Each row comes from the steps of one walk. Every step used is in the known rows, and no mark comes twice. Write the walk behind each row, first mark first.
In the rows, zero is written as 128.
Known rows
napas, vozeruv: [125 135 131 142 122 146 114 129 115  95 137 121 150 122 101 127 135 136
 141 122 103 100 125 136 135 130 111 127 164 127 138 137 123 111 121 126
 141 153 106 130 143 140 101 144 136 143 140 147 104 123 124 122 121 127
 133 139]
tafon, ribam: [108 129 145 124 129 144 121 131 105 131 117 160 143 143 136 139 106 167
 108 123 105 142 156 141 116 124 115 112 104 104 127 125 130 127 145 115
 120 112 115 111 113 143 141 143 125 132 119 156 129 133 125 136 142 166
 102 108]
napas, vozeruv, dofi, vinotod: [128  96 131 138 130 167 118 140 126 106 144 119 161 125  71 105 144 129
 151 140  70  83 162 112 149 127  83 133 166 129 161 141 157 138 106 140
 135 142 137 157 138  86  96 109 132 144 131 162 129 125 163 114 117  80
 110 136]
tafon, ribam, napas: [ 75 117 166 140 125 142 139 132 134 123 110 167 137 152 122 132 100 129
 107 121  79 119 123 148 123  89 137 109  86  85 125 121 144 135 175 113
 132 115 109 126 114 136 135 165 145 117  93 187 152 121 114 134 133 165
 124 110]
tafon, ribam, tupek, vinotod: [ 96 114 147 140 137 156 153 111 150 158 128 185 162 157 151 168  82 143
 113 116 127 132 137 192 146  90 136  92  35  60 121 129 143  98 164  86
 152  96 122  97 109 146 129 146 117 133 136 148 114  97  91 131 126 159
 116  96]
ribam, napas, vozeruv, dofi: [ 98 115 134 169 121 162 110 127 156  91 122 109 152 132  62  83 131 105
 160 150  83  89 143 133 150  80 102 129 156 110 141 134 147 154 152 155
 159 157 120 135 135 101  83 149 150 126 119 170 133 120 157 128 122 113
 134 137]
napas, vozeruv, dofi, ribam, tafon: [103 146 140 149  98 166  96  95 119 112 118  93 160 152  61  87 139 136
 177 187 134 161 173 144 138 136  90 112 160 146 120 126 135 135 117 127
 138 163 126 147 133 131  74 105 108 150 128 180 113 157 137 105 103 113
 120 145]
vozeruv, napas, ribam, tupek: [ 72 117 123 138 130 124 169 115 164 134 145 182 135 154 172 185 143 109
 120 119  99 168 114 179 150  72 113 140 146 116 125  93 112 110 146 128
 138  94  81  93 128 158  86 141 150 154  98 162 148 145 169 112 122 159
 110 154]
dofi, vozeruv, napas, ribam, tafon: [ 65 112 128 107  89  87 163  99 108 113 142 131 154 158 170 137 157 123
 145  96  84 153 122 179 152  89 131 170 192 157 106 117 136 135 138 164
  82 125 114 109 113 162  84 132 122 143 100 203 123 163 190 101 150 152
  95 167]
tupek, ribam, dofi: [120 148 154 132  99 115 124  85 101 145 107 141 137 152 165 147 159 143
 134 153 132 125 132 134 150 108 165 143 125 147 107 109 126 116 163 118
 110 128 117 106 102 131 102 137 136 157 127 135 116 144 101 107 130 162
 149 156]
tupek, ribam, napas: [ 81 151 147 146 114 128 122  90 131 119 102 124 140 129 161 126 149  99
 126 128 126 108 129 155 140  89 143 150  86 146  99 118 122 145 185 125
 142 126 111 101 137 140 103 126 157 143 106 163 156 114 109 124 121 157
 151 158]
ribam, napas: [ 94 115 143 144 133 131 139 131 154 123 121 135 128 139 111 125 128  93
 127 130 107 110 103 135 131  98 138 126 114 116 130 125 132 141 168 127
 137 132 122 137 127 125 120 155 151 119 106 159 141 108 115 120 127 137
 148 146]
vozeruv, dofi, pani: [141 123 107 141 145 154 143  96 143 122 133 110 134 117 110  94 140 123
 158 152 132 150 119 127 156  97  83 141 153 135  88 131 127 164 125 161
 106 124 157 121  71 107 135 100 124 121 128 137 102 160 197 149 144 108
 112 106]
radi, dofi, ribam, napas: [ 83  95 150 153 124 147 118 119 153 165 124 114 127 154  77 144 106 118
 152 162 123 108 117 132 129  54 107 107  78 128  96 128  95 137 161 125
 150 131 130 173 117 135 117 154 120 142 121 196 125 151 148  93 110 141
 160 144]
vinotod, tupek, ribam, tafon: [ 70 173 164 119  67  93  99  76 120 109 102 125 169 131 179  89 143 166
 140 113 184 179 176 161 138 150 156 156  98 157 103 131 120 129 186  99
 139 110 119  73 150 156 111  72 130 156  73 121 110 123  83 121 134 170
 151 182]
tafon, ribam, napas, vozeruv, dofi, vinotod: [ 72  79 177 154 132 177 126 142 126 105 121 155 179 140  56 108 113 124
 127 135  21  71 173 134 141  85  90 114 129  83 172 129 171 153 150 121
 143 128 117 159 122 102 102 142 151 134  93 229 157 125 155 117 125 128
 110 123]
napas, ribam: [108 108 131 125 124 132 126 112 111 134 140 121 138 128 177 158 139 116
  94 101  98 100 126 142 129 108 114 155 148 151 122 118 104 128 125 126
 104 122  90 125 127 180 126 133 133 131 142 168 144 138 146 124 129 152
 128 117]
napas, ribam, tupek, vinotod: [ 85  84 127 144 132 150 159  82 153 166 144 162 157 153 194 192 120 106
 105 101 121  77 103 189 165  71 133 132  87 106 115 120 109  95 146  93
 141 107  90 109 119 188 108 138 128 138 162 153 127 106 114 118 109 139
 141 119]
radi, dofi: [120  87 107 127 121 129 108 123 145 140 134 107 139 135 109 125 119 148
 126 130 121 121 146 127 124  81 128 149 100 120 116 147 124 137 151 139
 155 133 142 124 127 131 132 128 102 130 134 146 104 144 141 126 135 129
 128 128]
vozeruv, dofi: [145 118 112 130 122 151 116 124 145 120 121 111 142 122 107  89 131 134
 148 153 133 138 156 124 142 103 108 138 138 124 124 129 141 158 122 155
 129 121 146 115 127  99 123 106 119 127 121 133 136 144 157 141 123 101
 108 119]
dofi, vozeruv: [125 110 142 125 132 107 155 136 104 144 138 118 138 132 133 130 112 136
 153 121 118 115 122 134 147 105 111 131 142 145 132 123 149 129 125 154
  96 125 129 135 105 109 123 124 107 120 149 162  93 145 182 120 151 125
 109 140]
radi, dofi, ribam: [121 110 127 135 131 149 103 121 122 167 133  99 127 145  87 144 111 153
 146 155 141 126 140 128 128  81  95 115  88 140  95 128  94 132 122 128
 138 123 138 161 120 138 135 125  98 149 143 162 106 163 159 101 117 138
 132 124]
vinotod, tupek: [107 124 149 127 107 114 117 144 133 123 124 140 141 118 127 110 111 172
 141 112 159 145 141 132 141 135 117 113 119 122 132 126 115 111 140 112
 133 104 124 114 154 128 143 117 136 139 102 101 101 127 132 119 142 147
 138 135]
vozeruv, napas, ribam, tafon: [ 61 137 112 112  88 104 139  89 135 101 133 148 142 159 165 140 172 115
 118 102 100 177 127 168 132 110 141 166 173 145 105 114 109 134 142 143
 116 130 111 104 129 176  87 134 140 162  77 168 151 149 136 108 129 161
 109 156]
vinotod, tupek, ribam: [100 165 152 131  89 107  97 101 111 119 113 141 161 109 172 110 132 176
 141 110 183 146 160 152 154 127 118 141  87 153 114 121 101 129 155 114
 130 101 113  88 155 145 122  88 141 156 100 101 104 123 126 119 138 166
 137 161]
radi, dofi, vozeruv: [120  73 123 121 131 112 140 125 119 144 143  96 149 138 109 122 105 160
 152 123 110 103 135 126 148  55 117 150 112 140 108 152 148 133 150 162
 118 129 143 130 109 109 125 128  80 118 150 176  78 160 193 111 152 131
 110 133]
radi, dofi, vozeruv, napas, ribam, tafon: [ 53  75 118 109  87  87 140  86 126 120 155 118 169 162 152 136 139 150
 144 101  80 141 133 173 154  38 128 180 163 147  85 137 129 145 161 176
 111 132 133 108 113 162  88 135  94 152 104 221 105 182 204  92 153 157
  96 167]
tafon, ribam, napas, vozeruv, dofi: [ 80 104 156 158 123 172 102 122 132  96 106 141 165 143  74  95 106 138
 138 141  64  96 169 148 144  77 101 113 126  90 136 126 154 153 164 138
 143 136 106 123 131 119 100 161 142 127 101 203 129 127 157 134 132 154
 109 114]
napas, vozeruv, dofi: [132 123 114 152 123 166 101 124 136 101 135 105 156 119  83  86 137 138
 157 151 115 111 159 136 151 105  91 132 173 130 138 135 148 142 116 155
 137 150 127 124 143 100 103 123 127 139 139 144 112 138 157 132 120  97
 113 125]

Which walk is each row?
[ 75 138 159 163  81 145  78  93 136  81 105 114 186 115 117  68 141 158
 170 132 137 110 174 160 172  82  98 140 113 144 120 127 124 147 186 141
 150 125 107  87 169 130  86 107 163 156  82 160 109 120 149 121 137 144
 145 177] -> vinotod, tupek, ribam, napas, vozeruv, dofi
[101 109 147 161 123 171 122 121 146 148 107 121 120 135  75 106 129 100
 168 185 135 133 135 133 147  83  85  96 108 133 122 107 118 162 129 142
 125 118 130 155 110 104 105 132 133 137 115 184 151 153 169 110 101 121
 139 139] -> vozeruv, dofi, ribam, napas
[ 99  68 166 123 113 127 164 131 101 157 145 164 137 165 161 188 152 108
  91 125  35  60 119  98 142 107 140 141 181 141 152 106 118  98 122  95
  86 105  95 176  86 158 118 155 138 147 131 193 153 142 117  85 127 128
 150 120] -> napas, ribam, dofi, vinotod
[102 139 164 134  78 102 109 104 103 137 106 156 149 144 166 124 140 182
 144 133 159 144 150 137 162 113 151 127 109 144 117 108 110 101 171 105
 111  91 106  94 125 136 120 125 142 166 103 105  94 134  93 101 141 173
 160 169] -> vinotod, tupek, ribam, dofi
[117 102 127 125 106  89 170 137 112 136 134 177 122 172 110 151 153 151
 183 143  80 138  85 135 177  71 128 108 182 127 141  97 148 113 123 163
  80 120 142 139  89  84  99 173 130 149 113 144  92 163 176  80 154 144
 109 163] -> ribam, dofi, vozeruv, napas
[ 81 105  99 141 124 135 153  97 169 146 146 185 146 160 179 192 152 109
 126  94 115 119  94 209 169  44 110 128 112 100 108 111  96 103 134 125
 139 107 109  96 135 169  89 156 151 171 127 142 133 114 144 104 110 152
 120 139] -> vozeruv, napas, ribam, tupek, vinotod
[106 109 140 154 140 167 150 109 150 180 130 155 130 163 123 177 114 116
 152 152 172 123 100 179 156  89 101  71  49 109 120 113  94  92 122  87
 146 107 123 153 112 141 102 141 119 146 160 139 105 112 112 101  86 134
 145 124] -> dofi, ribam, tupek, vinotod
[ 73 110 171 154 124 153 120 127 122  97 117 156 158 144  88 134 115 134
 121 121  53  92 136 155 128  95 119 106 122  93 140 130 141 122 167 116
 145 145  88 127 132 152 101 183 156 132 102 214 124 115 115 129 135 173
 125 120] -> tafon, ribam, napas, vozeruv
[ 92 102 117 120 113 104 159 116 106 131 150 143 134 142 172 155 149 143
 141  90  79 116 109 162 160  67  96 149 191 159 109 102 122 133 115 183
  75 115 111 122 113 148 103 153 132 151 124 185 123 163 227 105 146 159
  92 153] -> dofi, vozeruv, napas, ribam
[ 67  55 121 128 134 110 178 117 157 157 159 149 157 169 162 172 124 150
 150 113  77 142 114 174 173   4 104 158 129 127 110 117 132 122 161 169
 124  97 106  94 110 145  92 136 105 142 118 203  89 173 233 100 144 161
  98 160] -> radi, dofi, vozeruv, napas, ribam, tupek
[101  85 178 124 100 107 157 174 123 149 130 183 146 153 108 143 131 159
 140 133  84 105 125  89 153 133 141 101 139 115 173 116 122  89 127  82
 116  87 142 163 115 110 131 133 142 154  90 119 105 131 107  75 138 123
 159 144] -> ribam, dofi, vinotod, tupek
[ 82  64 101 113 111 107 137 109 117 139 155 125 155 145 143 148 142 154
 146  89  71 109 118 163 164  23  98 164 170 151  98 129 113 142 139 190
  91 116 126 110 114 150 106 152 109 155 126 195 101 182 245  99 155 160
  96 148] -> radi, dofi, vozeruv, napas, ribam
[ 96 107 121 130  97 114 145 116 118 127 137 180 118 173 152 179 173 130
 130 123  73 135 105 144 153  76 136 130 198 134 124  94 103 105 123 141
  91 112 100 126 105 155  96 182 151 168 101 154 134 163 143  84 133 165
 127 142] -> vozeruv, napas, ribam, dofi
[114 111 165 131 111 130 147 129 101 146 114 184 141 171 127 158 115 170
 115 145  79 133 144 122 130 111 151 101 121  91 140 108 132 105 151 103
 110 115 112 120  85 132 135 174 122 137 118 161 125 156  98 120 143 175
 125 100] -> tafon, ribam, dofi
[ 76 155 161 159 110 147 105  94 122  91 110 115 161 130 138 126 154 110
 139 122 106  76 134 161 145  96 128 143 122 151 121 128 124 129 184 128
 149 157  90 110 149 144  73 148 168 146 116 183 134 109 108 115 118 160
 156 180] -> tupek, ribam, napas, vozeruv
[ 86 125 167 135 148 144 160 140 142 145 123 180 147 160 150 160  81 149
 114 141 110 180 153 158 127 109 131 103  67  73 139 115 153 109 171  93
 152  88 102  94 109 130 125 127 123 114 109 165 120 134 110 137 130 164
 108 116] -> tafon, ribam, tupek
[ 51  94 169 129  95 112 106 117 147 128 121 137 177 128 136 115 128 151
 132 106 103  87 165 137 149  57 121 156  53 135 123 146 115 146 200 105
 167  90 141 125 152 135 120  97 149 157  69 170 124 115 130  79 135 152
 164 183] -> radi, dofi, vinotod, tupek, ribam, napas
[103  60 158 126 107 106 171 108  81 163 141 141 141 160 174 174 134 135
 134 125  63  79 105 128 169  75 138 141 190 162 129 100 135 103 138 140
  64 116  91 146  75 148 109 171 112 131 167 205 105 161 176  98 154 146
 140 133] -> napas, ribam, dofi, vozeruv
[ 92 120 104 123 111 128 128 108 129 116 140 157 129 134 168 162 170 128
 117 100  97 136 114 160 147  89 107 148 177 137 114 101  97 136 115 154
 109 118 102 110 140 170 111 149 150 165 101 148 150 151 177 115 137 158
 105 136] -> vozeruv, napas, ribam
[ 80  89 149 170 123 165  97 125 132 134 134 108 144 149  46 142 117 123
 160 158  97  81 119 142 141  55  91 108 110 133 112 133  92 119 156 128
 158 157 109 172 141 151  95 175 129 154 128 215 101 140 145  87 114 148
 162 154] -> radi, dofi, ribam, napas, vozeruv
[137 132 129 144 122 161 112 115 120 154 117 105 127 136  89 110 129 143
 169 181 156 149 152 123 147 115  73 102 125 146 114 110 116 150  94 143
 115 126 138 153 119 105 112 106 114 141 135 155 128 167 180 122 107 113
 110 121] -> vozeruv, dofi, ribam
[ 67 114 170 135  95 135 116 121 144 118 108 134 172 116 137  78 137 134
 153 130 119 110 177 132 167  83 104 141  79 137 137 124 137 170 168 121
 141  87 140 123 142  96 105  78 164 160  66 155 156 119 154 107 122 125
 143 174] -> vozeruv, dofi, vinotod, tupek, ribam, napas
[122 146 151 140 117 120 144  59  96 135 114 132 144 148 168 154 179 132
 144 149 129 130 100 137 156 101 138 139 142 168  72 112 102 116 166 123
  86 124 118 112  52 142 121 137 141 155 136 140  93 158 123 112 148 176
 160 147] -> tupek, ribam, dofi, pani
[ 85  75 138 120 104 114 162 147 111 138 147 195 136 175 148 197 173 113
 118 122  30  97 110 120 156  82 128 136 198 131 151  97 112 105 107 124
  86 104 111 166  98 146 101 170 161 177  99 175 168 154 155  67 126 144
 126 147] -> vozeruv, napas, ribam, dofi, vinotod
[ 98 130 153 123 100 134  99 117 123 127 117 133 174 116 143  78 141 168
 149 125 137 131 198 125 167 116  90 152  98 147 139 127 129 158 139 121
 124  76 144 110 148  98 117  50 140 168  85 121 126 133 165 110 134 113
 125 165] -> vozeruv, dofi, vinotod, tupek, ribam
[ 95 121 153 160 126 149 123 133 148  96 128 125 147 137  90 130 126  98
 140 126  81  73 107 141 138  98 121 125 152 118 152 132 132 121 162 125
 154 159 100 144 144 134  89 170 160 128 119 181 121 110 113 111 120 135
 153 160] -> ribam, napas, vozeruv
[ 57 148 175 109  74  95 122 100 109 114 118 139 179 132 165 100 148 151
 131 114 137 149 184 143 131 161 148 150  87 156 139 136 136 124 165  85
 132  99 128 104 148 147 109  55 139 161  71 145 129 118  90  94 132 151
 147 185] -> dofi, vinotod, tupek, ribam, tafon
